In the rows, 128 means zero.
Known rows, with every way that one mark hangs from another:
(dofol (zonibi libu sugo (voled lamab))): [ 90 145 139 126 128 136 144 126 159  81 162 141 140 116  72  72  84 115
 140  80 140  99 130 123 113 103 147 173 174 114 132]
(zonibi libu): [111 119 126 130 115 150 126 143 143  98 167 103 141 107 107  96  99 151
 147  99  98 119 121 122 126 100 154 177 140 143 132]
(libu (zonibi dofol (sugo larozod) voled)): [101 167 147 102 104 157 158 138 166 102 155 137 166  94  99  99  77 118
 153  91 230 115 108 104 141 138 142 135 158 105  82]
(dalom (lamab voled)): [ 98 139 159 161 131 153 132 144 151 108 166 149 159 100  74  87 129 167
 122  61  90 160 120 118  57  83 146 160 149 146 142]
(voled lamab): [107 152 142 152 116 134 145 149 139 103 175 116 142 110  63  80 100 160
 138  80 103 136 125  91  86 117 163 156 153 132 132]
(zate (sugo (zonibi libu))): [107 139 110 121  98 140 123 145 179  85 153  95 144  93 128 126  85 149
 137  96 104  85 125 104 123  85 154 161 149 150 168]
(sugo (zonibi libu)): [105 123  91 118  94 140 125 140 162  84 155  95 140 104 126 117  91 145
 141 100  99 106 127 130 110  72 159 172 149 156 141]
(dalom (sugo zate zonibi)): [117 103  82 118  88 144 150 141 181  63 152 115 162 110 136 132 100 141
 110  81 121 126 112 172 112  99 173 151 150 143 144]
(voled lamab zonibi): [105 149 140 148 128 156 142 145 141  99 185 116 144 110  46  72  94 141
 130  71 110 129 140 110  96 125 158 153 126 139 144]
(tizu (libu (zonibi (sugo (dalom lamab))))): [106 165 121 124 143 162 144 142 181 114 187 144 156  99  93  82 121 140
 154  57 152 137  77  86  91  82 151 141 144 153 145]
(tizu (libu (zonibi (sugo zate) voled))): [116 127 152 134 120 148 154 141 167  70 163 160 157 106  85  79 100 112
 148  88 218 152 101  85 125 143 140 157 155 126 114]
(dofol (zonibi sugo (voled (lamab dalom)))): [ 88 169 156 147 137 130 157 138 161  86 158 159 146 126  41  70  84 121
 134  55 153 108 125 124  68  89 154 143 173 110 144]
(libu (zonibi dofol (voled lamab))): [ 98 184 167 149 115 145 146 146 147  98 173 141 146 100  48  45  71 125
 154  82 149 155 122  76 116 153 147 150 159 117  83]
(dofol (zonibi libu (voled (lamab dalom)))): [ 88 154 185 172 148 137 134 136 153  73 166 148 129 120  53  46  78 119
 141  68  85 101 132 134  95  99 161 163 155 133 150]
(zate (sugo (dalom (lamab voled)) larozod)): [101 170 186 159 148 156 133 143 191  99 168 153 161  78 124 100 126 170
 114  55 119  95 100 112  76  89 167 112 142 152 173]
(tizu (libu (zonibi dofol))): [111 155 143 143 101 180 129 157 156 113 170 121 151  91  95  72  86 143
 165  82 148 165 109  68 127 138 132 164 145 137 117]
(lamab dalom): [109 145 144 153 123 144 140 155 145 105 162 118 147 119  71  94 101 160
 140  74 110 130 116 129  82  82 162 145 138 140 146]
(zonibi dofol libu (sugo dalom)): [104 154  87  83 112 168 128 144 177 117 160 117 153 105 123  97 101 136
 152  88 140  81 103 153 133  95 159 149 158 130 123]
(voled (lamab dalom) zonibi): [102 166 167 162 150 157 145 153 141  98 187 130 143 119  21  67  94 139
 130  57  85 113 141 128  76 103 169 140 117 146 168]
(zate (sugo larozod zonibi)): [108 147 124 127  88 138 139 144 186  83 147  96 155  85 142 145  85 158
 126  89 160  82 120  98 112  92 162 131 149 143 158]
(dalom (lamab voled) (sugo larozod zate)): [106 110 183 157 144 169 153 136 171  71 167 166 177  94 120 112 136 153
  93  54  88 125 107 181 100 112 172 141 139 141 158]
(zate (sugo larozod)): [112 144 164 141 112 146 139 146 164  96 158 102 156  89 121 125  93 167
 132  88 161  95 113  91 127 120 157 132 142 130 152]
(zonibi dofol libu sugo voled): [ 99 137 137  94 107 154 129 139 162 108 145 122 156 108  98  96  87 117
 150 104 164  98 122 138 146 113 139 177 161 109  84]
(dalom (sugo (zonibi dofol libu voled))): [ 98 132 122 100  90 154 127 139 188  86 139 103 152 101 147 113  68 107
 133 100 115  95 125 172 147  95 158 175 153 125  93]
(tizu (libu (zonibi dofol sugo))): [109 162 119 111 104 183 143 155 162 120 167 128 162  96  89  91  92 136
 166  80 176 144 105  72 126 126 128 164 156 124 123]
(lamab voled): [108 137 141 152 108 154 135 151 146 102 161 137 152 102  93  89 111 164
 127  78 115 156 127 110  69 100 148 153 152 138 140]
(dalom sugo): [116 124 124 125 109 154 146 147 156 103 166  96 154 112 115 116  95 154
 128  81 112 135 110 143 119 102 160 161 142 126 131]
(larozod (sugo dalom zate)): [115 123 115 132 104 117 143 144 203  85 171 135 144 113 124 100 127 142
 120  84 157 123  86 151  96 140 183 118 141 152 137]
(sugo zate): [118 105 117 145 103 142 141 143 148  77 159 127 155 112  91  95 114 155
 129  88 145 146 113 132 111 129 159 155 147 138 128]
(libu (zonibi (sugo larozod zate) voled)): [113 130 145 119 119 140 170 131 162  60 161 159 166 102  97 101  98 117
 137  89 234 117 103 117 135 141 157 128 154 116 109]
(zate (sugo dalom larozod zonibi)): [110 162 111 121  96 135 138 143 206  82 152 103 150  84 165 134  88 156
 126  83 167  69 103 113 102  80 180 105 147 152 160]
(larozod sugo): [109 130 134 132  95 117 140 149 177 114 167 104 139 112 102 118 111 151
 131  91 139 134 106 115  93 127 157 147 141 139 127]
(sugo larozod (zonibi dofol)): [100 146 100 114  70 156 134 144 176  94 140 101 160  88 141 129  83 150
 134  92 160 101 124 137 113  99 161 141 153 136 111]
(dofol (zonibi libu (voled lamab))): [ 93 138 161 156 129 136 131 128 155  73 166 134 130 110  78  53  76 122
 141  84 113 116 133 117 112 118 151 176 163 125 125]
(tizu libu): [115 127 150 153 106 155 126 152 154 107 161 105 144 104 106  92 102 156
 148  90 140 148 111  88 104 107 145 173 139 142 129]

Rows:
[ 99 155 141 154 139 153 130 144 173 106 172 156 155  98  96  76 132 164
 122  55  97 144 103 135  51  73 163 135 148 156 142] -> (sugo (dalom (lamab voled)))
[ 99 184 197 160 118 157 136 153 158 100 174 142 143  93  60  37  73 120
 162  83 152 157 118  53 118 157 140 164 153 121  90] -> (tizu (libu (zonibi dofol (voled lamab))))
[109 108 105 130  85 135 147 136 174  54 147 120 160  97 140 133 103 149
 117  92 165 106 117 147 108 108 176 135 148 150 139] -> (sugo larozod zate zonibi)
[ 99 111 137 143 112 145 125 125 158  74 152 124 138 109 109  74  76 124
 143  91 146 125 125 134 125 106 140 177 158 128 113] -> (dofol (zonibi libu voled))
[107 108 159 157 141 164 146 141 166  80 170 166 173 104  93  98 137 153
  99  52  71 152 110 173  85 107 161 158 145 141 156] -> (dalom (lamab voled) (sugo zate))
[103 113 106 114  86 160 127 138 177  63 144 120 161  89 150 121  95 135
 129 101 130  78 126 171 149 118 171 155 150 147 128] -> (sugo larozod zate (zonibi dofol libu))
[ 91 146 125 114  63 113 130 145 211 103 137 109 144 104 119 119  83 117
 127 100 179 124 118 131  99 126 152 145 160 130  76] -> (larozod (sugo (zonibi dofol voled)))
[112 145 178 156 116 147 138 146 155  91 167 129 140  99  91  64  81 124
 160  92 176 168 106  61 114 130 138 165 141 134 100] -> (tizu (libu (zonibi voled)))
[106 125 144 142 136 185 123 144 146  93 177 138 146 101  86  79 105 134
 127  80  86 122 146 139 103 104 146 169 122 154 165] -> (lamab (voled (zonibi libu)))
[100 133 158 156 133 126 138 142 209  88 175 180 152 103 104  87 156 148
 101  56 110 136  89 156  54 121 175 116 145 164 157] -> (larozod (sugo (dalom (lamab voled)) zate))
[107 146  92 116  91 137 141 139 190  82 153 105 149  95 165 124  94 152
 129  88 162  87 104 141  89  73 186 114 146 156 135] -> (sugo dalom larozod zonibi)
[ 97 126 138 117  89 101 129 138 203  85 151 106 129 109 131 122  90 111
 130 110 140 101 117 138 106 106 163 163 147 148 111] -> (larozod (sugo (zonibi libu voled)))
[ 90 186 121 126  93 127 133 143 195  90 149 128 143 100 105  69  74 122
 135  83 148 109 119 124  85 103 176 131 170 134  86] -> (sugo dalom (zonibi dofol (voled lamab)))
[110 151 159 127 118 150 150 145 163  98 165 139 150 104  88  84  87 115
 160  88 209 150 102  67 115 118 133 161 153 123 107] -> (tizu (libu (zonibi sugo voled)))
[114 101 104 109 119 149 142 138 154  78 160 135 157 115  99 110 119 138
 136  94 137 101 114 149 137 114 156 171 153 134 147] -> (zonibi libu (sugo zate))
[ 95 177 151 135 110 113 148 136 192  69 155 127 140  97 130  90  81 127
 126  87 164  82 114 126  82  91 195 113 155 142 111] -> (sugo dalom larozod (zonibi (voled lamab)))
[106 159 166 142 140 145 134 138 189 101 169 120 158  84 125 112 115 166
 127  65 140  83  90 114 107  94 172 113 137 150 153] -> (zate (sugo (dalom lamab) larozod))
[100 132 156 125 106 154 117 141 156 100 147 113 147 103 101  77  80 125
 152 107 139 116 125 134 146 125 143 178 150 121  77] -> (zonibi dofol libu voled)
[ 93 167 192 134 156 128 149 146 149  94 167 145 139 127  43  77  95 117
 144  81 101  73 125 128  98  89 168 162 153 123 140] -> (zonibi libu sugo (voled (lamab dalom)))
[111 147 102 116 141 155 157 139 171  77 183 153 158 116  61  75 116 123
 118  62 155  99 117 151  99 126 179 123 137 139 162] -> (voled lamab (zonibi (sugo dalom zate)))
[109 151 169 156 136 169 148 159 157 102 166 148 155 113  89  99 107 153
 116  57  63 131 119 161  66  77 166 142 140 136 175] -> (lamab (dalom sugo) voled)
[106 100 122 130 101 124 129 132 173  46 143 128 145 108 121  98  92 114
 128 107 144 110 126 154 125 107 165 168 154 146 109] -> (sugo zate (zonibi libu voled))
[103 163 152 117 105 168 141 149 169 111 157 140 158  98  89  78  80 112
 165  88 209 148 105  75 132 132 125 163 159 113  87] -> (tizu (libu (zonibi dofol sugo voled)))
[ 94 160 181 138 122 145 126 144 151  97 161 125 140 105  71  57  79 124
 148  98 105 108 133 115 134 137 154 179 156 120  90] -> (zonibi dofol libu (voled lamab))
[103 129  88  97  88 170 127 145 179  95 150  91 154 101 148 127  79 132
 134  92  79  94 124 171 143  87 160 176 149 138 130] -> (dalom (sugo (zonibi dofol libu)))
[ 96 154 168 145 145 204 117 156 153 105 169 154 152 104  62  68  98 129
 132  65  63 102 149 166  99  96 148 157 121 149 166] -> (lamab dalom (voled (zonibi dofol libu)))
[101 134 124  86 121 196 134 137 161 108 164 113 166  96 107 120  93 120
 140  89 159  61 133 162 162 115 148 157 127 127 133] -> (voled (zonibi dofol libu (sugo larozod)))
[103 135 162 151 137 167 142 144 164 107 171 143 165 102  95 104 124 160
 110  53  61 152 114 150  75  81 153 160 145 139 150] -> (dalom (lamab voled) sugo)
[102 140 101  91 104 169 130 146 156 117 156 113 159 106 101 108  98 139
 151  95 132  97 119 134 141 102 141 176 158 121 121] -> (zonibi dofol libu sugo)
[104 130 142 163 141 149 135 140 175  79 168 178 161 101  94  71 144 157
 110  54 105 147 100 155  61  99 170 129 149 159 151] -> (sugo (dalom (lamab voled)) zate)
[106 102 102 119  88 115 134 140 201  68 159 120 138 110 134 128 116 127
 120 101 113  98 113 155 113 124 172 155 145 163 152] -> (larozod (sugo zate (zonibi libu)))
[ 89 176 209 156 142 145 128 152 149  97 162 140 139 114  47  49  79 120
 149  84  76  92 131 134 114 117 165 164 147 125 112] -> (zonibi dofol libu (voled (lamab dalom)))
[103 164 121 102 101 154 152 142 160 108 157 139 161 103  75  85  78 118
 158  87 209 143 112  98 128 130 132 152 166 105  78] -> (libu (zonibi dofol sugo voled))
[100 138 142 130 124 205 114 148 151 105 168 138 155  94  86  73  96 130
 132  79  91 120 150 149 120 119 138 170 128 142 141] -> (lamab (voled (zonibi dofol libu)))
[ 98 142 121 100 126 202 127 146 160 113 165 148 164  98  82  94 103 123
 132  77 119 103 148 150 119 103 133 170 139 130 150] -> (lamab (voled (zonibi dofol libu sugo)))
[117 117 173 148 135 160 160 147 164  68 163 138 165 114 114 120 109 145
 113  69 113  93 104 193 121 111 188 126 128 136 166] -> (lamab (dalom (sugo larozod zate)))
